Each row was made from one path, in order. Every step used is in the known rows, and no mark comes twice. Write each row's path.
In the rows, 128 means zero.
Known rows
disa, lifas: [120 118 122 137 135 114  56 124 183 126 173 130 141  95 119  49 148 148
  92 110 157 132  64 150 158 110 115 122 144  87  83  74  83  98 139 111
 130 141  91 162 107 151  96 118 113 109  87  67 116 125 142 136  96 179
 147 160 123 146 171 131 135 127 133 109 174 137  67 118  99 107 115 134
 123]
tuza, kadofet, nakuz, tugan: [108 111 108 122 131 155  94 152 145 149 145 108 141 114 116  55 135 146
 121 123 129 136 112 146 128 133 182  94 164 117 169  86  92 102 200  88
 162 127 116 220  92 113  97 128  94 153 120  97 133 120 135 155 140 161
 186 138 143 105 159  97 122 160 114  88 199 122  80  92  77 127 111 135
 114]
solum, vegos, lifas: [113 125 123 137  85 135  64 142 169  80 164 151 125  98 166  43 123 145
  99 105 139 122  82 117 160 128 139 110 101 143 126 135 109  79 124  82
 124 121 120 136 112 117 129 127 125  94 137  84 153 133 144 154  95 137
 175 137  96 166 154 128 134 134 163 104 159  92  74 131 109 102 124 111
 107]
tuza, tugan, nakuz, kadofet: [102  99  95 158 143 151 107 133 153 144 133 109 126 105 124  50 139  99
 121 128 135 133  83 179 144 137 156  84  86 132 124  58  99  94 145 101
 192  97  71 172 121 117 125 128 141 143 128  67 128 107 147 118  99 184
 203 114 124 151 142 116 138 166 113 165 164 126  84 107 103 140  86 105
  94]
tuza, kadofet, tevot: [121 163 135 135 112 126 110 163 147 114 140  98 148  89 133  33 135 120
 118 109 135 120 110 117 147 124 150  96 122 130 132  91 126 103 199  96
 118 120  88 187  99 145 107 113 121 144  91  87 123 117 162 129 108 180
 173 143 123 128 170 133 122 154 146  90 171 138  78 115 110  84 102 130
 155]
tevot, kadofet, nakuz, tugan: [128  99 131 141 121 167  95 145 132 158 133 110 137 116 141  52 134 140
 100 105 131 142 118 146 128 116 170 106 148 103 169  75  78  94 176 104
 159 121 124 199  94  88  89 151  74 146 130  61 134 105 110 154 134 158
 162 133 162  82 146  94 111 140 137  80 174 125  56 104  84 139 107 125
 120]
tuza, tugan, lifas, vupepep: [112  70  95 133 129 143  92 110 182 127 156 130 126 102 152  61 151  98
 127 105 154 115  60 142 126 142 105  95 111 144  81  74 140 120 160  70
 132 105  57 156 132 148  95 108 173  95 101  82 110 121  84 121 106 188
 174 125 113 159 149 141  81 159 138 131 153 112  74 117 112  99  85 134
 136]
nakuz, kadofet, lifas, vupepep: [107  99 148 150 145 141  96 141 165  89 170 148 161 119 160  51 165 123
  96 101 136 106  83  95 142 109 115 135 126 142 107  92  95  90 160  87
 143  87  62 196 134 140 116 129 138 104 122  47 100 111 131 130  99 174
 131 121 118 196 158 126  90 173 154 109 151 150  61 152 106 126 109 145
 116]
tevot, kadofet, nakuz: [145 110 133 140 133 155  79 155 123 127 137 113 137 104 141  46 137 147
  79 102 130 136 113 145 151 118 151  94 146 128 132  85  96  94 159 109
 127 150 100 193  90 118 113 135  86 137 117  67 142 114 125 156 118 159
 155 144 144 115 176 106 109 139 168  89 163 121  50 131  80 135 109 118
 136]
vegos, lifas, kadofet, tuza, tugan: [131  97 138 132 111 168 134 122 155 144 145 139 124  89 154  59 145  94
 106 139 118 123  69 167 128  97 148  95 124 157 120 113 139  98 173  87
 102  76  66 128  97 109 110 140 137  91 142  77 118 118 117 151  81 162
 191 137  93 165 129 110 129 155 108 112 162 115 106 116 144  97 132 116
 110]
tevot, kadofet, lifas, vupepep: [137  96 150 148 141 146  75 124 146 113 158 119 138 107 165  38 165 134
  82  80 154 101 101 104 143 105 108 127 151 150  98  98 119  86 176  90
  95 102  78 185 109 126  93 127 125  97 119  35 115 107 102 136  76 162
 106 136 125 153 166 137  93 146 183  99 143 140  57 158 123 125 119 136
 148]
kadofet, solum: [135 139 156 135 113 125 106 151 165 108 117 129 168 124 135  54 128 137
 103 124 136 143  99 113 134 142 161 115 149 127 113  68  91  83 135 103
 130 110  96 192  90 126 126 135 110 121 118  77 125 129 146 114 118 159
 137 163 127 151 176 133  87 161 141 114 160 135  64 117  96  99 109 139
 123]
lifas, kadofet: [153 124 130 153 128 132 120 147 151 127 157 126 141  82 171  51 149 127
  87 118 127 115  77 129 153 108 142 121 122 140 128  80 117 108 158  73
 112 126  86 187 109 123 115 153 127 106 106  65 106 112 143 130 120 156
 174 163 128 155 160 117 125 141 141 116 159 112  68 126 100 113 126 114
 131]
vegos, lifas, kadofet, nakuz: [157 110 126 136 115 167 108 144 138 104 159 143 143  85 160  43 138 159
  71 118  98 130  58 135 144  93 149 113 140 135 145 127 112 104 138  95
 100 130 111 166  91 124 128 150  92 127 138  69 149 127 134 161 120 130
 180 160 132 157 155  82 111 172 138  93 137 101  85 124  85 127 142 117
 113]
lifas, vegos, solum, kadofet, tuza: [138  96 161 137 143 102 122 144 135 107 143 104 129  66 185  39 102 140
 152 153 150 126  78 114 154 110 157  92 147 156 146  75  93 121 154 131
 124 104 109 156  84  89 112 156 138  99 165  82 150 151 145 118  88 175
 172 146 142 148 129  98 132 164 125  86 153 102  55 129 140 106 120 144
  84]
solum, vegos, lifas, kadofet, nakuz, tugan, tuza: [131 112 110 129  84 197 111 112 121 123 148 154  95  96 194  38 114 140
  99 118  98 121  68 122 120 103 156 131 143 126 181 127  82  65 168  75
 137  94 176 153  92  59 123 161 123 111 173  94 185 120 160 198 130 132
 184 116 145 127 120  89 140 179 106  79 184  70 100 132  76 124 149 124
  79]
tevot, kadofet, solum: [144 133 167 153 119 144 109 146 140 128 117 113 161 112 154  41 137 134
  84 108 149 143 128 126 151 133 164 106 136 141 119  73  97  69 169 100
 116 106  93 190  87 116 120 132 105 131 129  61 127 120 134 129  94 171
 131 147 134 129 164 128 101 137 161  96 156 141  60 134 124 120 114 117
 130]
lifas, kadofet, tevot: [154 154 148 144 118 138 126 158 142 131 148 111 155  86 176  41 141 108
 102 121 102 118  82 117 139  87 131 118 125 128 131  82 126 109 172  93
 104 112  83 165  99 127 117 155 125 132  93  73 122 105 158 120 119 159
 169 148 139 143 152 121 120 161 152  94 148 120  82 126  92  91 119 129
 148]
nakuz, tugan, tuza, kadofet, solum, vegos, lifas, vupepep: [ 94 131 142 113  70 168 129 110 151 100 121 126  93 135 183  38 120 115
 115 122 134 118  92  87 142 153 163 133 142 175 149 138  91  45 219  61
 137  49 156 173 101  84 109 110 157 103 182 103 160 132 164 163 100 156
 143 104 129 149 143 143  99 178 109  85 189  97  98 156 133 117 142 140
  85]
tugan, tuza: [147 122 113 151 117 137 103 120 161 100 155 134 133  91 134  55 134 141
 109 121 140 133  90 106 129 135 144 143 138 139 115  56  92  75 140  95
 129 121 124 198  99 112 102 149 139  77 104  93 124 121 156 157 106 164
 162 155 135 149 166 129 118 161 102 102 184 110  61 143  73 110 102 132
 135]
lifas, vupepep: [127 122 130 144 122 130  96 145 166 111 157 123 136 112 176  56 148 120
 101 113 136 107  72  94 150 127 127 116 121 161  99  84 113 104 153  87
 121 104  73 193 121 152  94 138 132  94 104  71 102 109 108 111 120 168
 151 155 134 167 178 144  85 162 162 113 158 118  53 133  86 118 104 145
 146]
disa, lifas, vegos, solum: [128 101 133 125 128 102  69 107 167  97 174 108 127  81 145  45 130 159
 119 116 172 128  34 131 168 111 114 135 135  95 101  79  75  93 142 107
 120 124  87 141 102 118  84 137 121  92 115  60 130 141 151  95  84 175
 158 164 134 149 151 127 135 145 121 110 149 122  73 114 126 100 118 130
  94]
solum, kadofet, tevot: [123 156 142 137 137 108  98 161 159 116 133 106 149  85 152  32 123 112
 130 115 118 120 102 110 147 111 140  93 115 134 143  73 121 120 168 118
 111 128 125 172 110 130 122 126 121 140 108  77 141 119 158 136  99 174
 169 142 144 129 146 120 110 140 157  87 170 121  56 138 112 104 107 137
 145]
tugan, tuza, kadofet, solum, vegos, lifas, vupepep: [107 141 147 113  83 162 117 111 127  67 138 137 108 124 181  30 120 126
 100 116 138 113  85  93 155 148 154 125 131 193 120 145 111  54 197  71
 117  68 136 174  90 118 136 106 177  98 165 103 157 149 170 158  89 154
 126 110 115 179 162 156  98 180 131 100 179  85  99 176 135 117 134 138
 102]
kadofet, tuza, tugan, lifas, vegos, solum: [123  59 112 117 110 146 130 105 164 127 150 125 129  70 146  54 102 130
 159 145 166 132  66 162 125 141 128  91 143 133 103  65 107 117 152 107
 131  88  62 109 101  92  96 133 164  89 143 113 149 139 112 116  83 199
 197 136 105 142 117 105 116 175 102 111 150 115  98  92 145  66  93 135
  76]
vegos, solum, kadofet, lifas: [133 109 137 134 167 102  82 135 164  89 146 133 152  77 129  38 133 136
 111 125 152 142 111  97 140 109 143 109 155 134 130 109 108  94 163 113
  96 141 120 174  82 124 137 113 106 111 145  53 143 153 148 148  65 153
 128 164 129 156 113  86 125 155 146  98 144 143  69 140 156 118 127 129
 102]
tugan, lifas, disa: [138  88 103 131  92 161 117 118 168 117 162 126 165  92 154  51 157 160
 112  88 160 127  69 131 149 139 116 104 132 146  99  49 108 117 134  71
 111 107  81 159 116 134 114 147 144 109  88  92 107 114 116 128 114 180
 150 150 113 156 138 118 119 157 132 117 134  93  58 117  99  83 114 134
 121]
nakuz, tugan, lifas, vupepep: [121  83 110 132 118 146 107 118 188 131 163 130 129 113 162  60 141 114
 117 108 155 104  62 113 140 133 111 139 137 125 106  75 102 116 164  73
 139  84  79 172 133 128  76 138 130  95 118  89 128 101  99 126 125 185
 171 131 133 140 143 120  76 155 125 107 159 110  53 112  96 120 100 140
 122]
tugan, nakuz: [144 106 101 150 128 137  89 152 155 129 145 115 137  89 134  41 116 150
 100 105 136 121  69 138 151 139 150 117 128 123 117  63  93  97 120 113
 162 124 115 174  85 132 125 146 111 118 118  78 150 111 145 124 111 154
 160 157 131 141 162 115 120 148 132 134 153 108  74 104  71 140  98 123
 120]

Write each row's path
[131  96 123 164 130 164 129 154 132 140 136 126 142  99 131  57 123 136
 103 143 136 125  76 159 144 110 155 105 128 128 126  64  72 100 131 130
 188  76  86 179  86 112 136 166 131 119 152  90 154 104 158 139 104 183
 163 121 132 162 142 106 125 175 107 125 173 134  72 117  95 144  93 124
  88]	tugan, nakuz, kadofet, tuza
[113 151 141 128 100 149 112 137 130  85 122 124 114 103 154  37 111 144
 120 126 145 139 121 107 142 167 176 102 152 164 127  97  81  48 185  78
 141  95 151 191  65  92 148 109 162 119 144 111 162 152 184 158 106 176
 142 119 134 146 158 148 127 164 125 104 201  98  93 158 115 105 128 134
 103]	tugan, tuza, kadofet, solum, vegos
[130 128 108 142 114 148 111 128 135 108 157 115 127  79 116  43 141 139
 114 121 150 125 109 110 141 142 157 115 155 162 119  71 104  78 187  80
 125 124 122 214  88 123 111 123 152  96 105  98 119 131 172 161  88 180
 166 146 127 140 172 132 141 161  93 103 199 110  77 143 110 112 114 119
 138]	tugan, tuza, kadofet
[105  82 155 101 162 104  97 102 154 143 151  99 110  76 151  32 114 116
 154 141 172 133  60 177 139 100 124  84 151 120 114  83  93 125 177 134
 124  98  89 112  93  96 101 124 154 101 149  74 146 157 138 120  65 187
 169 144 134 140 117 124 151 150 101 120 179 125  82 107 179 102 121 149
  66]	disa, lifas, vegos, solum, kadofet, tuza, tugan
[132 108 127 151 142 117  84 114 166 130 180 122 135  91 153  42 167 138
  72 116 145 117  48 145 162  87 107 130 144 107  96  91  99 111 163  84
  99 127  84 160  99 136 108 144 124 105  89  43 116 118 153 123  95 170
 154 163 138 156 155 128 142 140 122 117 171 122  79 122 117 123 142 124
 125]	disa, lifas, kadofet
[119 150 118 134  98 158 131 132 148 138 135 100 128  91 135  53 121 110
 147 124 130 118 120 111 115 121 157 127 153 114 165  60 103  77 229  91
 143  91 133 204  93  99  81 131 132 119 110 118 137 106 185 158 110 181
 173 128 146 105 146 127 126 170  90  70 203 133  77 119 109 107 102 139
 138]	nakuz, tugan, tuza, kadofet, tevot
[118 140 171 116  49 158 109 136 160  80 130 137 138 117 201  40 124 159
 110  84 133 145  78 115 156 158 160  97 103 164 129 131  86  67 126  71
 124  82 126 136 101 112 142 143 136 124 133  82 137 138 152 119 108 138
 136 135 108 187 147 135 121 169 150 105 132  89  69 139 122  84 143 147
  85]	kadofet, solum, vegos, lifas, disa
[148 105 160 148 116 150 107 151 129 145 139 126 141  92 131  50 136 127
  87 116 147 128 118 144 155 114 143  96 141 141 113  70  93  96 170 113
 114 107  83 179  82 112 107 150 113 102 121  81 135 108 118 153  90 174
 145 136 121 136 155 119 110 128 151  90 180 141  62 128 122 113 104 126
 139]	tevot, kadofet, tuza
[123 106 139 140 168 104  75 150 167 109 158 128 157  88 133  25 136 145
 110  98 142 125 116 109 143 116 136 106 148 132 130  99 118 111 162 103
 108 142 131 180  94 117 133 113 110 112 126  54 147 137 139 152  83 152
 131 145 120 160 136 105 119 136 156  96 163 122  65 140 126 110 128 131
 119]	solum, kadofet, lifas
[139 105 104 133 127 177 106  93 146 162 162 126 120 106 137  44 149 154
  90 127 125 125  49 160 116  79 121 149 193  78 140  70  53  91 185  87
 141 117 152 177  76  89  87 153 108 110 116  77 163 104 151 179 127 158
 166 145 174 103 129 108 128 171  63  92 204 110  87 116  71 136 149 150
 104]	disa, lifas, kadofet, nakuz, tugan, tuza
[ 99  97 143 135 174 104  78 134 154 103 174 117 141  78 178  11 135 174
 143  87 152 101 105 100 145 127 123 105 152 140 142  90 126 128 148 115
 123 131 119 161 119  93 107 130 118 116 137  49 140 135 141 132  84 158
 140 141 130 159 147 128 131 140 154  98 151  97  68 138 120  95 142 144
 111]	solum, kadofet, lifas, vegos
[144 123 104 127 129 165 100 132 116 108 151 128 129  84 101  45 134 164
 109 122 126 133 105 126 128 139 166 107 171 148 138  81  95  82 171 100
 135 144 139 218  71 118 129 122 135 127 106 109 148 132 160 171 113 176
 166 144 149 125 176 111 123 179  94  97 199 104  84 131  66 122 113 131
 122]	tugan, tuza, kadofet, nakuz
[135 147 114 161 121 154 120 156 151 119 124 111 153  98 135  45 112 125
 114 116 112 127  84 137 140 111 140 109  98 105 140  58  87  96 141 126
 179  89  95 172 105 130 132 149 115 148 116  81 154  88 180 123 112 174
 174 120 142 140 151 115 121 179 131 122 152 139  72 117  85 127  85 124
 117]	tugan, nakuz, kadofet, tevot
[101 149 157 109  53 160 120 126 138  81 129 119 138 116 179  28 132 152
 113  93 139 140 108 116 168 165 168  84 113 186 141 142 105  71 179  48
 114  77 120 151  91 120 148 117 151 141 135  90 126 140 164 123 104 144
 132 135 106 168 147 129 145 158 145 105 144  82  85 143 153  89 145 127
  86]	tuza, kadofet, solum, vegos, lifas, disa
[118  62 130 116 128 123 138 125 162 141 146 110 122  80 180  43  80 136
 165 146 158 122  91 133 145 113 129 101 164 121 157  60  91 135 163 124
 133  76 121 131  99  75  98 149 123 109 183  93 180 135 128 147  88 188
 182 128 144 126  87  78 122 164  93  78 159 101  63 106 158 105 123 137
  62]	nakuz, tugan, lifas, vegos, solum, kadofet, tuza
[118 145 159 144 100 128  91 152 167  90 126 142 136 123 171  50 120 145
 112 113 129 150  98 108 139 160 173  94 126 132 117 106  84  66 135  81
 147 107 115 168  85 117 143 131 125 120 126  76 143 135 146 122 116 160
 145 142 128 155 164 144  95 155 163 109 176 114  76 133  97  95 116 132
 105]	kadofet, solum, vegos
[117  99 146 153 119 170 113 134 158 101 161 131 176 108 153  40 176 146
  99  81 137 131  91 121 136 124 119 114 122 132 125  75  86  91 144  80
 145  93  75 179 120 120 120 142 136 124  98  50  88 102 143 127 110 168
 129 129 116 190 138 106 139 173 129 114 142 133  56 136 106  97 120 145
  98]	nakuz, kadofet, lifas, disa
[116 102 140 133 136 121  84 138 172  95 174 123 152  89 162  33 140 183
 129  76 153 117  87  99 128 134 123 130 150 118 120  88 109  94 140 101
 138 120  96 163 115  92  84 133 118 101 113  59 129 122 139 118 108 156
 140 144 116 166 163 140 123 147 149  96 149 118  83 113  92  69 127 141
 123]	kadofet, lifas, vegos
[115  67 108 120 147 107 107 113 162 101 144  98 107  59 172  32 110 121
 171 127 182 129  85 152 148 142 121  74 124 145 127  70 130 133 149 100
 118 127 104 122 115  98 113 110 164 123 156  72 149 162 123 122  73 195
 198 134 128 138 100 104 132 151 129 135 135  81  76 113 169  98 110 117
  80]	tuza, tugan, lifas, vegos, solum, kadofet
[101 159 149 124 108 126  90 160 137  93 122 116 139 117 157  36 121 142
 113 124 147 144 123 112 152 167 184  80 124 156 132 120 100  77 175  74
 145 113 108 188  84 118 155 105 136 145 131  81 143 146 169 125 108 168
 149 126 121 148 165 146 125 149 151 115 186 111  94 135 124 110 120 122
 110]	tuza, kadofet, solum, vegos
[151 116 133 154 108 142 109 138 160 115 167 138 136  93 161  38 150 124
  75 119 121 114  65 125 165  89 133 123 117 151 122 115 129  98 146  79
  84 114  95 154 107 127 115 149 116 106 136  66 122 121 142 148  92 137
 168 161 103 173 151  96 133 150 143 109 137  93  87 137 128 113 143 105
 119]	vegos, lifas, kadofet
[112 115 125 140 144 134  86 147 164 107 169 127 160  91 108  43 150 155
 102  98 158 130 117 113 141 132 151 103 161 137 116 102 121  90 185  82
 117 133  86 200  91 132 114 101 116 122 100  63 117 123 153 156  82 168
 133 142 108 148 157 115 130 149 140  96 170 141  98 124 132 100 119 125
 128]	tuza, kadofet, lifas
[122  91 112 139 132 160 115 141 157 165 126 126 128 106 125  57 111 111
 130 133 130 140  71 179 118 138 168  84 139 128 110  67 100  98 147 110
 164  85  92 156  79 117 117 147 142 103 131 101 162 116 124 137 100 165
 180 136 120 141 137 129 128 169 114 140 170 130  89  88  97 119  85 127
 111]	kadofet, tuza, tugan, nakuz
[120  98 118 130 121 159  85 153 159 141 143 121 142 122 136  63 129 140
 116 117 115 147  91 129 116 128 172 110 154  90 156  82  81 103 148 110
 166 121 121 206  95 105  89 145  70 136 122  76 133 109 120 145 159 151
 183 146 152 110 158  90  98 168 123  92 177 117  63  89  51 113 107 137
 109]	kadofet, nakuz, tugan
[133 118 111 146 112 153 113 125 176 133 145 127 134 107 145  65 134 119
 126 120 141 130 101 108 124 133 156 149 149 115 139  44  84  69 169  90
 154  97 137 203 106  86  78 152 126  80 121  89 132 118 149 161 114 175
 179 139 143 118 146 116 126 155  85  96 199 121  56 121  82 117 112 144
 119]	nakuz, tugan, tuza
[126 112 127 129 137 107  57 111 170 119 181 131 124 113 148  46 162 129
  86  97 151 115  38 125 162 106  98 146 132 119  71  94  97 111 155  94
 117 105  76 168 116 163  87 127 136  88  88  57 110 117 119 117 104 174
 134 157 133 158 177 157 100 144 146 107 174 130  51 125  95 119 119 151
 136]	disa, lifas, vupepep
[124 145 162 127 117 129  85 125 152 120 150 137 130 114 187  34 141 135
  81 122 140 134  59 145 159 103 126 115 141 104  98 115  74  82 162  80
 116 105 112 142  79 111 142 135 127 122 122  51 151 135 170 126 112 157
 133 138 145 150 153 149 132 144 149 111 178 118  93 137 124 105 150 136
  84]	disa, lifas, kadofet, solum, vegos
[131  67 109 126 118 184 102 121 136 159 145 113 129 122 163  54 133 137
  96  92 147 111  85 139 137 121 121 111 156 118 138  75 104 119 180  95
 138  96 104 177 113 111  83 139 109 131 131  74 143 102  86 156 133 178
 152 126 153 102 144  94  73 154 151  82 155 110  54 117  90 131  98 132
 120]	tevot, kadofet, nakuz, tugan, lifas, vupepep
[109 117 111 139 116 157 123 126 151 141 150 109 126  99 118  51 142 122
 129 129 146 129 115 116 128 144 168 128 150 138 150  60  94  77 212  80
 147 110 136 218 107  95  80 138 138 102 127 107 126 125 161 166 105 181
 177 136 130 115 138 120 144 155  70  93 217 114  82 117 109 119 114 126
 123]	nakuz, tugan, tuza, kadofet
[127  69 127 125  83 189 136 108 129 170 133 111 138  86 146  51 143 129
 118  92 169 126 100 188 134 141 118  63 127 159 103  50 114 121 190  69
 117  71  64 136 104 108 103 139 171 116 102  87 110 108  87 144  90 204
 158 126 110 122 113 106 134 146 124 121 156 108  70 117 153  82  99 126
 112]	tevot, kadofet, tuza, tugan, lifas, disa
